Each row was made from one small tree. Brackets hold a mark, then the marks that hang from it, in alphabetical order. Every link used is in the known rows. Write each row's tree.
Known rows
{rizeta feke}: -25.5; -43.3; -33.4; -49.9; 17.4; 36.7; 16.9; 6.5; -36.5; -16.6; 16.6; -32.9; 2.0; -61.0; -12.7; 16.9; 67.2; 3.7; 40.0; 22.4; -5.9; -19.4
{fanog {pitabe feke}}: -3.6; -43.1; -48.1; -33.0; -3.8; 29.1; 47.4; 12.9; -20.7; -6.9; 9.9; -24.4; -28.1; -51.4; 3.6; 2.0; 54.1; 3.3; 36.4; 22.1; 10.0; -2.2
{fanog {pitabe feke} zefi}: 0.6; -27.6; -52.6; -32.5; -12.5; 17.7; 54.2; 23.3; -31.1; -0.3; 11.4; -43.4; -52.4; -51.2; -13.4; 7.0; 47.0; -17.9; 35.8; 15.4; 37.4; 8.4
{feke nutet {pitabe fanog} rizeta}: -26.9; -23.7; -6.7; -13.3; -44.1; 59.9; 52.5; 47.7; -40.8; 19.4; 17.0; -57.0; 51.9; -38.9; -48.3; -5.1; 27.2; 27.6; 1.3; 41.3; 18.7; -9.0
{pitabe {feke {nutet mumusim} rizeta}}: -33.4; -30.9; -12.4; -22.1; -30.4; 19.9; 56.2; 39.9; -19.6; 14.5; 9.9; -39.3; 27.4; -61.8; -28.6; -0.9; 32.7; 42.9; 21.1; 26.9; -11.5; -0.7
{feke {pitabe fanog} rizeta}: -25.4; -39.0; -25.6; -13.6; -32.5; 59.9; 43.2; 32.5; -33.5; 17.4; 19.6; -55.5; 35.1; -39.7; -34.1; 12.1; 40.1; 18.3; 12.6; 43.7; 7.2; -15.2
{mumusim {nutet feke}}: -24.6; -44.6; -26.1; -45.7; -6.2; 8.5; 34.2; -1.6; -19.9; -2.6; 27.7; -6.8; 9.2; -60.8; -18.7; 47.8; 49.0; 44.4; 40.7; 24.0; 8.5; 8.9
{pitabe fanog {feke nutet}}: -15.3; -4.2; -29.9; -41.8; -21.8; 46.8; 43.9; 36.0; -34.1; -21.7; 9.6; -50.9; -3.3; -64.0; -36.4; -5.7; 41.6; 24.1; 24.7; 32.4; 0.7; -6.0
{rizeta {nutet feke mumusim}}: -28.9; -34.8; -1.8; -27.0; -11.1; 2.5; 45.3; -5.5; -12.4; 4.4; 18.2; -19.9; 16.4; -43.4; -47.6; 14.1; 37.4; 49.7; 28.8; 17.9; -5.4; -7.4
{nutet {feke {pitabe fanog} rizeta} mumusim}: -34.1; -41.6; -12.9; -23.7; -57.1; 47.9; 77.2; 27.7; -21.6; 44.3; 25.3; -42.4; 45.6; -41.0; -47.8; -2.2; 49.0; 54.6; 5.5; 38.6; 21.0; -11.1
{pitabe {fanog zefi} {feke nutet rizeta}}: -21.1; 6.5; -41.2; -27.5; -47.0; 39.5; 59.1; 61.4; -39.2; 9.4; 15.0; -78.4; -5.6; -70.9; -43.1; 4.3; 33.3; 15.0; 22.6; 32.2; 26.3; 7.1
{rizeta {nutet mumusim}}: -30.3; -36.4; 6.7; -11.1; 3.4; 11.1; 28.5; -0.4; -21.7; -17.1; 13.7; -32.3; 16.9; -36.3; -50.7; 16.0; 20.1; 25.8; 29.5; 24.9; -21.0; -10.4
{mumusim {nutet {feke {pitabe fanog}} rizeta}}: -25.8; -11.7; -40.3; -38.8; -53.0; 25.5; 65.0; 33.5; -35.9; 36.5; 24.1; -27.1; 38.2; -40.9; -39.8; 14.2; 39.2; 58.5; 8.6; 30.7; 35.8; 11.8
{mumusim nutet}: -24.5; -43.4; -19.3; -30.1; 9.4; 16.3; 13.8; 2.2; -29.9; -23.7; 25.8; -17.8; 8.0; -50.8; -23.5; 47.2; 31.5; 19.8; 42.3; 29.2; -7.5; 5.9
{mumusim {nutet {rizeta {feke {pitabe {fanog zefi}}}}}}: -24.4; 5.8; -42.2; -42.0; -41.3; 39.3; 62.9; 56.3; -65.2; 29.2; 32.2; -66.7; 19.1; -37.4; -51.9; -1.1; 24.0; 12.8; 21.0; 31.3; 46.2; 15.9
{pitabe fanog {feke rizeta}}: -24.4; -24.8; -53.8; -32.1; -27.2; 50.2; 41.7; 38.3; -21.6; 1.1; 20.6; -58.8; 3.9; -70.5; -16.1; 13.2; 55.4; 28.4; 33.5; 43.2; -10.9; -10.8
{nutet mumusim {rizeta feke}}: -41.1; -26.0; -32.8; -37.2; -8.4; 18.5; 35.2; 18.5; -37.0; 9.1; 2.8; -27.8; 26.3; -53.1; -24.6; 0.3; 61.0; 28.8; 22.5; 15.5; -3.4; -10.6
{rizeta {feke pitabe} {nutet mumusim}}: -28.4; -38.4; 8.1; -32.7; -5.1; 32.9; 56.2; 20.0; -35.7; 13.6; 27.9; -43.6; 31.7; -20.6; -51.2; -18.4; 18.8; 22.4; 24.0; 29.2; -6.4; -15.4
{pitabe {fanog zefi} {feke {nutet rizeta}}}: -17.1; 28.3; -53.9; -32.1; -46.4; 19.6; 55.0; 56.6; -45.1; 7.5; -3.1; -64.9; -12.4; -64.1; -45.7; -3.0; 38.8; 19.2; 11.8; 18.1; 36.1; 10.8

Write each row's tree
-31.3; 4.1; -20.2; -22.5; -54.1; 37.4; 72.6; 60.0; -37.5; 14.0; 15.0; -75.5; 4.4; -61.1; -62.0; -9.8; 22.0; 27.6; 17.9; 33.9; 22.8; 6.6
{pitabe {fanog zefi} {feke {nutet mumusim} rizeta}}
-12.1; -21.7; -32.5; -37.3; -39.2; 37.2; 62.0; 17.7; -36.7; 20.8; 21.3; -52.3; -12.1; -41.2; -51.2; 13.4; 50.6; 11.1; 12.5; 25.8; 55.5; -3.5
{nutet {feke {pitabe {fanog zefi}}}}
-21.3; -26.4; -38.1; -25.3; -58.1; 40.3; 68.3; 33.8; -33.9; 44.0; 23.6; -62.9; 9.7; -48.5; -45.4; 15.7; 50.8; 23.6; 10.4; 33.5; 55.3; -2.0
{nutet {feke {pitabe {fanog zefi}} rizeta}}
-20.7; -29.2; -28.1; -49.2; -8.8; 73.3; 45.8; 26.5; -46.8; -0.2; 24.9; -56.7; 16.0; -40.1; -35.9; -13.1; 52.6; 5.5; 23.8; 37.5; 11.6; -20.8
{rizeta {feke {pitabe fanog}}}
-24.0; -29.0; -34.8; -30.4; -23.6; 23.4; 41.9; 42.4; -23.8; 9.0; 11.7; -39.3; 17.1; -69.1; -9.0; 12.9; 44.3; 29.7; 26.9; 26.9; -3.3; -3.4
{pitabe {feke nutet rizeta}}
-10.9; -9.1; -53.3; -41.1; -17.0; 36.4; 42.3; 28.0; -35.9; -17.1; 13.3; -67.3; -42.4; -64.3; -38.4; 17.6; 47.8; -3.7; 34.6; 29.4; 18.1; -0.6
{pitabe {fanog zefi} feke}
-12.5; -43.1; -12.2; -31.1; -17.8; 11.5; 49.8; 6.0; -19.7; 22.3; 22.6; -23.6; 16.8; -32.0; -35.5; 15.5; 34.9; 35.7; 18.4; 23.2; 14.3; -9.8
{rizeta {nutet {feke pitabe}}}
-33.3; -31.3; -19.2; -16.2; -22.8; 10.6; 52.5; 31.0; -9.1; 15.6; 23.5; -45.9; 21.7; -53.0; -31.4; 8.6; 22.8; 41.2; 35.5; 33.3; -28.7; -4.2
{pitabe {feke {rizeta {nutet mumusim}}}}
-22.2; -25.6; -29.3; -11.5; -42.9; 49.2; 51.1; 40.7; -43.5; 25.0; 20.3; -74.3; 9.3; -39.3; -49.3; 16.5; 32.8; -1.2; 13.2; 40.0; 37.8; -4.3
{feke {pitabe {fanog zefi}} rizeta}
-23.5; -25.2; -12.8; -31.1; -46.4; 35.5; 76.9; 17.0; -36.0; 25.8; 18.0; -52.8; -3.3; -33.2; -68.9; -1.5; 38.5; 23.2; 8.7; 26.9; 52.2; -1.0
{nutet {feke {pitabe {fanog zefi}}} mumusim}
-35.2; -23.1; 13.2; -8.0; -52.9; 57.9; 68.4; 46.3; -39.6; 22.4; 17.4; -56.5; 60.1; -28.2; -66.7; -18.6; 16.1; 38.6; -3.6; 41.8; 10.7; -7.2
{feke {nutet mumusim} {pitabe fanog} rizeta}
-13.4; -6.1; -5.8; -20.2; -34.2; 48.3; 53.7; 39.0; -56.2; 0.2; 9.9; -66.8; 1.6; -30.3; -68.5; -0.6; 18.3; -3.0; 3.6; 29.0; 48.2; 1.6
{feke nutet {pitabe {fanog zefi}}}
-16.4; -18.9; -2.4; -24.1; -26.8; 56.5; 45.9; 32.1; -45.6; -4.6; 8.3; -48.2; 28.5; -31.5; -54.2; -6.1; 25.9; 17.1; 2.6; 33.7; 18.3; -9.4
{feke nutet {pitabe fanog}}
-21.7; 1.5; -43.6; -35.5; -61.2; 14.9; 73.1; 42.6; -46.5; 42.7; 24.2; -46.7; 13.4; -41.7; -52.8; 20.5; 30.4; 39.1; 10.2; 25.2; 65.5; 23.6
{mumusim {nutet {feke {pitabe {fanog zefi}}} rizeta}}
-38.5; -14.8; -6.4; -12.6; -22.9; 2.9; 36.1; 20.8; -36.7; 4.0; -13.5; -18.0; 38.6; -44.5; -44.3; 5.8; 38.5; 39.9; 3.6; 12.1; 5.3; -0.2
{feke {nutet mumusim rizeta}}
-28.5; -17.8; 5.4; -34.9; -19.6; 60.5; 65.3; 31.8; -42.7; 7.4; 31.9; -65.4; 35.1; -21.0; -70.7; -34.6; 14.7; 26.4; 20.1; 40.9; -3.6; -16.6
{rizeta {feke {pitabe fanog}} {nutet mumusim}}
-12.5; -44.7; -53.0; -23.7; -22.2; 32.2; 54.7; 31.5; -18.4; 17.6; 18.1; -33.1; -5.2; -59.9; 9.8; 5.2; 57.6; 12.8; 32.7; 28.0; 7.9; -1.2
{fanog {pitabe {feke rizeta}}}
-4.3; 8.1; -52.7; -24.2; -43.3; 1.3; 67.4; 50.0; -43.0; 22.1; -6.8; -40.8; -22.4; -51.4; -20.9; -9.6; 39.5; 5.7; 9.8; 5.9; 56.8; 20.3
{fanog {pitabe {feke {nutet rizeta}}} zefi}
-39.7; -53.0; -17.5; -25.0; -26.9; 12.2; 47.5; 4.0; -12.2; 25.5; 17.2; -19.0; 29.7; -62.7; -24.7; 28.2; 61.7; 51.3; 24.6; 22.8; 5.2; -8.9
{nutet {feke rizeta} mumusim}
-32.0; -11.5; 9.5; -4.1; -60.3; 48.4; 78.0; 53.5; -49.3; 29.4; 17.7; -73.7; 34.8; -29.5; -80.4; -9.5; 8.4; 20.2; -3.5; 36.5; 41.7; 5.1
{feke {nutet mumusim} {pitabe {fanog zefi}} rizeta}
-32.4; -9.1; -22.4; -15.9; -37.5; 39.9; 60.5; 41.7; -15.7; 9.7; 29.4; -66.8; 24.5; -52.6; -50.1; -9.6; 19.9; 46.9; 32.1; 44.8; -27.4; -6.0
{pitabe fanog {feke {rizeta {nutet mumusim}}}}
-23.5; 2.2; -50.4; -38.0; -38.9; 44.7; 56.1; 48.2; -60.6; 30.7; 11.1; -71.0; 7.1; -39.1; -46.8; -9.6; 50.3; 2.5; 9.1; 24.5; 49.5; -5.1
{nutet {rizeta {feke {pitabe {fanog zefi}}}}}
-28.3; -28.9; -35.7; -44.0; -18.3; 22.3; 46.8; 37.2; -48.9; 29.1; 28.0; -27.2; 42.0; -38.4; -15.4; 9.5; 36.6; 28.4; 22.0; 26.0; 17.0; 6.5
{mumusim {nutet {rizeta {feke pitabe}}}}
-41.4; -37.5; 4.8; -8.7; -23.7; 23.1; 39.7; 26.4; -28.4; 6.8; 7.2; -32.1; 45.9; -50.1; -41.7; 13.9; 32.4; 35.8; 14.3; 26.0; -4.8; -5.0
{feke {nutet mumusim} rizeta}
-18.9; -28.1; -18.2; -45.0; -34.5; 43.9; 60.7; 20.4; -30.2; 14.2; 37.2; -30.8; 22.6; -40.0; -43.0; 16.9; 33.5; 45.4; 22.7; 37.7; 25.4; 8.0
{mumusim {nutet {feke {pitabe fanog}}}}
-40.8; -37.9; 0.8; 0.5; -13.3; 14.2; 34.5; 13.4; -18.4; 6.9; 23.1; -40.9; 39.7; -42.4; -44.4; 19.0; 21.3; 36.2; 29.0; 32.3; -24.6; -9.0
{feke {rizeta {nutet mumusim}}}
-25.2; -24.4; -13.3; -6.1; -36.8; 50.7; 48.8; 38.1; -30.7; 21.5; 29.0; -66.0; 45.6; -28.6; -51.7; 3.6; 15.0; 27.0; 15.3; 46.1; -0.4; -12.8
{feke {pitabe fanog} {rizeta nutet}}
-30.5; -5.9; -39.0; -45.6; -34.3; 49.4; 56.5; 49.7; -55.8; 23.0; 30.4; -47.1; 44.4; -38.6; -36.2; -6.1; 31.8; 33.9; 20.2; 36.5; 20.2; 3.5
{mumusim {nutet {rizeta {feke {pitabe fanog}}}}}
-22.9; -8.9; -42.3; -23.2; -29.8; 42.8; 45.5; 42.6; -18.4; 4.6; 28.3; -66.2; 14.9; -63.3; -32.8; 3.3; 29.9; 35.1; 37.1; 44.4; -19.9; -8.6
{pitabe fanog {feke {rizeta nutet}}}
